Each row comes from the steps of one path. Every step used is in the known rows, and no mark comes twice. Write the path behind each row, first mark first.
Known rows
lobed > gilus: [-14  12  -5  12   7  15   7 -12   2 -11   0  -1   7 -11   0  22  -2  11
  18   1 -19   8  -1   0  22   3  -2]
mugolef > lobed > gilus > pelum: [-25  25  -7  -7   8  21   2 -12  -4  -1 -10  -2   9  -9  -9  34  -3  19
  17  -1  -1   9   1  -7  17  -7   3]
mugolef > lobed > ganan > gilus: [ -7   3  -9   7  -4  13   1 -11   9  16 -18  -8  14  -7  -8  14  -4   3
  18  13   0  -9   2   4  13   5   4]
ganan > nevub > pelum > lobed: [ -4  15   1  14   5  34  -3 -13  -4   5 -14 -11 -21   3 -22   4  -3  19
  32  15 -29  -7  -3   4  -1  -3  -9]
nevub > gilus: [-16  11  -2  12   8  23  13  -2  -8 -13  -2   1   2 -10  -2   5  -9  14
  16  -4 -18   3   3   4   8  -3  -9]
mugolef > ganan > nevub > lobed > gilus > pelum: [-20  21  27   7  14  41  -3  -4 -14 -19  -6 -14   3   9 -20  22  -6  37
  18  -5 -27  16   6 -12  27 -10  -6]
lobed > ganan > nevub > pelum > mugolef: [-12  12  -2  19  16  52   9 -16   8  17 -15 -10 -10   6 -18   2   2  15
  36  24 -14  -7   2  10  -1   9   0]
gilus > lobed > ganan: [ -9   5  -7  21   0  27   3  -6   2  -8 -17  -4   8  -1  -3  -3  -3   7
  43   1 -13 -11  -4  12  11  10   6]
pelum > mugolef > ganan > nevub: [ -2  18  11  24  22  37   5   3   1 -12 -12  -6 -12   3 -11  -1  -5  20
  22   9 -26   3  14   2  19  -3   2]
nevub > lobed > ganan > pelum: [-13  -3  -3  17   8  23  18 -16  -4   3   3  -8  10 -22 -14   9  -6   3
  28   3 -13   4   0   4  -4   3 -12]
mugolef > lobed: [-10  12 -16   5   4  20   8  -7  -5  -1  -8   1  -1 -19 -12  16  -5   5
  17   1  -2  -1   9   2   4  -6   0]
gilus > ganan > pelum > mugolef > nevub > lobed: [ -9  12 -20   9  32  18  17 -26   1   0   8  -4   2 -31 -19  26  -4  -1
  24   5  -2  20   7   7 -19  -9 -18]
ganan > pelum: [ -3  10  -8  22  12   9  16  -1   4  -6  -1  -2  -3 -23  -5  11  -4   4
  24   1 -14   4   6   6   6   1  -7]
gilus > nevub > mugolef > ganan > pelum > lobed: [  4   0   9  39  12  -1   5   0  -4 -26  -8  -5   9 -21  -6   0 -14  13
  34  -7 -47   6  -6   3   9  -9   2]
gilus > pelum > lobed > ganan > nevub: [-15  20  12   5  -1  27 -13  -8   0   8 -29 -17  -5  20  -9   3 -12  20
  34  19 -21 -16  -3   0  -1  -5  -4]
nevub > lobed > ganan > gilus: [ -8  -4   4  15  -4  21  -3 -17   0   9  -6 -20  15  -5 -16  11  -3   7
  24   9 -13  -6   1   0   9   7  -8]
gilus > pelum > lobed > ganan: [-17  18   4   6  -2  16 -13 -18  -3   9 -24 -15   4   9  -8   9 -11  11
  33  16 -22 -12 -11  -1  -2  -4  -5]
nevub > pelum: [ -6  12  -8  18   6  30   6 -15  -5   2  -7  -7  -9 -10 -22  13   2  12
  29   6 -21   0   0   5   3   1  -5]
mugolef > ganan > nevub: [ -1  15  15  21  10  28   3  11  -3 -18 -16  -6 -10   5 -12   0  -8  20
  18   2 -30   2  14   1  21  -7   0]
ganan > pelum > mugolef: [ -4  14 -11  25  25  19  16  -8  10   0   2  -2  -5 -24  -4  10  -1   5
  26   8 -10   6   7   6   3   6  -5]
mugolef > nevub > pelum > lobed > ganan: [-17   9 -16   4   5  29   0 -27  -6  18 -12  -1   4  -4 -14  11  -4   6
  39  23 -22  -3 -23   8 -15  -4  -9]
pelum > mugolef: [ -7  15 -10  19  17  26   4 -12   3  -2  -4  -5  -6 -12  -6   9  -1   7
  25  10 -12  -2   8   4   6   3  -2]
pelum > mugolef > nevub: [-13  18 -21   9  23  28   5 -11   1  -1   0   3   0 -14  -3  15  -2   6
  29  12  -3   2   3   6  -4  -3  -3]
nevub > lobed: [-10   6  -2  13   4  28   4 -15 -13  -9   3 -11   0 -15 -19  13  -4  10
  22  -2 -15   1   8  -1   2  -3 -12]
gilus > lobed > ganan > nevub: [ -9   8   1  21   1  37   2   3   6  -9 -22  -6  -1  11  -5  -9  -4  14
  43   5 -10 -16   4  13  13   9   7]
pelum > lobed > ganan: [-10   5  -2  13  -4  13  -2 -20  -1   6 -16  -8   4  -2  -4   3 -10   3
  30  17 -26 -11 -11   5   1   1  -6]
lobed > ganan > pelum > mugolef > gilus > nevub: [-16   7 -19  32  29  22  35 -12  14  -2   2   1  20 -28   4  15  -3  -1
  42  10 -11  -9 -13  12   9  22  19]
ganan > nevub > mugolef > gilus: [ -9  17  10  19   8  34  10  -2  -8 -29  -3 -10   7  -6  -2  11 -13  18
  24  -3 -16 -20   8  -1   5   1   3]
nevub > pelum > mugolef: [ -8  16 -12  21  20  39   7 -21   0   8  -3  -7 -11 -12 -20  12   5  11
  33  14 -16   2   1   5   1   5  -3]
lobed > ganan > nevub: [-10   7   4  14   1  30   7  -1   6   0 -18  -9  -3   7  -5  -1  -7  11
  28  12 -14 -13   8   8   7   3   0]
mugolef > ganan > pelum > lobed: [  2  11   8  26  14   5   7  -5  -3 -10  -8  -3  -3 -17  -9   4 -11  10
  21   4 -40  11  -6   1  13  -7  -8]

Write each row's path
[-10  -2 -11  21   6  22   7  -8  -9 -14   2  -9   2 -19 -18  13  -1   9
  36  -7 -20  -1   6   4   6   1   1]
gilus > nevub > lobed
[-12  10  -6   4   3   4  10 -26  -3 -16  -8  -4  17 -20  -8  32 -10   8
   7  -8  -9  13   7   0   4 -14  -5]
nevub > mugolef > lobed > gilus > ganan
[  8   5  22  30   1   8 -10   0  -3 -21 -13 -16  13  -1  -9   6 -10  19
  15  -4 -34   1  10  -4  22  -6  -3]
nevub > mugolef > ganan > gilus
[ -9   8  -6  10   0  19   4  -9 -11 -14  -7  -3   8 -19  -9  12 -11  10
  17  -6  -4  -4  12   0  -3 -12  -1]
nevub > mugolef > lobed
[ -5  12  -8  16  17  -7  21 -17  13  -9  -1  -3   6 -24  -4  30  -4   2
  13  -2 -20  22   2   5  13  -1  -9]
lobed > gilus > ganan > pelum
[ -8   7 -12  31  22  28  15  -9  14   0  -8   0   7 -14  -2  -4   0   4
  46   7  -5  -2  -5  15   6  17   6]
gilus > lobed > ganan > pelum > mugolef
[-22  -2 -10  20   8  31  21 -18  -8 -12   3  -7  24 -20 -11  17  -6   4
  40  -1 -17 -13 -13   5   7  14  12]
mugolef > gilus > nevub > lobed > ganan
[-16   9 -14   3  23   7  22 -26  -1  -8  11   1  14 -30 -12  39  -4   4
  16  -4  -9  30  -2   3  -3  -9 -19]
mugolef > nevub > lobed > gilus > ganan > pelum
[  8  14   6  35  19  25 -10  -1   7 -13 -14 -10   3   1 -10  -1   1  17
  33   1 -22   3   3   5  34  11  11]
pelum > mugolef > ganan > gilus > lobed
[-11  24 -15  25  25  40  12 -14   0 -19   1  -1   6 -15  -1  11  -1   9
  41  -1  -6 -13  -7   8  15  19  16]
pelum > mugolef > gilus > lobed
[  2  18   0  11   5  20  -1 -23   1   5 -21 -17 -23   3 -29  12  -6  12
  27  15 -31  -1   0   7  -6  -9 -12]
gilus > ganan > nevub > pelum > lobed
[  1  22  18  18   5  11 -15   2  -1  -7 -21 -20   4  10 -15  16  -5  22
  18   2 -26   3   7  -7  27  -5   0]
mugolef > ganan > gilus > pelum
[-10  20 -11  22  12  30  12  -7  -6 -25  -2  -2   9 -13  -2  11  -4   9
  39  -9 -11 -15  -7   7  17  15  13]
mugolef > gilus > lobed
[-22  25   3   5   4  22   0 -23  -7   2 -16 -14  15   1  -4  19 -13  11
  33  14 -20 -21 -21  -3   2   5   4]
mugolef > gilus > pelum > lobed > ganan
[-13  15  -2  -1  -3  16  -8 -10   6  19 -26 -15  15   4 -12  21  -6  12
  20  12   5 -10   3  -2  10   0   4]
mugolef > lobed > ganan > gilus > pelum
[-18   4 -22   9   8  13  17  -8   4  -9  -3   8  13 -24  -4  27   0   9
  26  -4  -8   8  -2   4  22   2  14]
mugolef > lobed > gilus > nevub
[-11   8  -1  33  12  26  22 -10  -1 -25  -2  -3  29 -20   5   5 -12   8
  42  -9 -11 -16 -13   9   3  15  11]
nevub > mugolef > gilus > lobed > ganan > pelum
[-12   0  -5  15   4  15  19 -10   0  -1  -8  -1  19 -26  -4   9 -13   3
  22   0  -3  -2   4   5  -9  -6  -3]
nevub > mugolef > lobed > ganan > pelum
[ -6  19  -5  19  20  49   7 -10   4   7  -9  -9 -20   0 -22   7   4  19
  33  17 -14  -3   9   6   3   4  -2]
ganan > nevub > pelum > mugolef
[ -7  11  10  22  17   4  10 -11   1 -12  -1   2   7 -18  -1  16  -8  15
  17   2 -42  23 -15  -3  26  -3  -7]
mugolef > ganan > pelum > lobed > gilus
[-12  15 -20   8  13  33   6 -14  -7   3  -3   1  -4 -13 -18  19   1  11
  33   9 -12   3  -4   6  -7  -6  -7]
mugolef > nevub > pelum
[-32  20  -3  -9   9  25  -4 -14 -11   6 -16   0  16   7  -1   9 -17  17
  30  13 -15  -2 -20   2 -12 -12 -12]
mugolef > nevub > gilus > pelum > lobed > ganan
[ -2  21   5  11   1  10 -17  -3   5   1 -17 -21   2   5 -12  20  -2  17
  23   6 -11  -8   9  -4  16   0  -2]
ganan > gilus > pelum
[-25   8 -15   8  10  35  11  -1  -6 -11  -9  11  20  -3   5  -3  -9  12
  39  -2  -5  -1 -13  15   1   2  -1]
mugolef > nevub > gilus > lobed > ganan
[ -8  13  -6  10   7   1  10 -22   6 -11  -7  -6   5 -11  -6  30  -3   4
  12  -1 -21  15   3   3  16  -3  -7]
lobed > gilus > ganan
[ -2  11  -7  19  10   4   6 -11   2  -1  -4  -4  -6 -21  -5   8  -9   5
  26   8 -25   0  -5   4   0  -2 -11]
ganan > pelum > lobed
[ -2  21  -9  16  18  -5  21 -25   2  -9  -3  -8   4 -26  -7  25 -14  -4
  20   5 -24  -1 -12   5  -2   2  -6]
mugolef > gilus > ganan > pelum > lobed
[-13  11  -5  19   9  31   8   2  -7 -22  -6   3   4  -6  -3  -4  -7  18
  32 -13 -14   0  -1  11  14   5  -1]
nevub > gilus > lobed
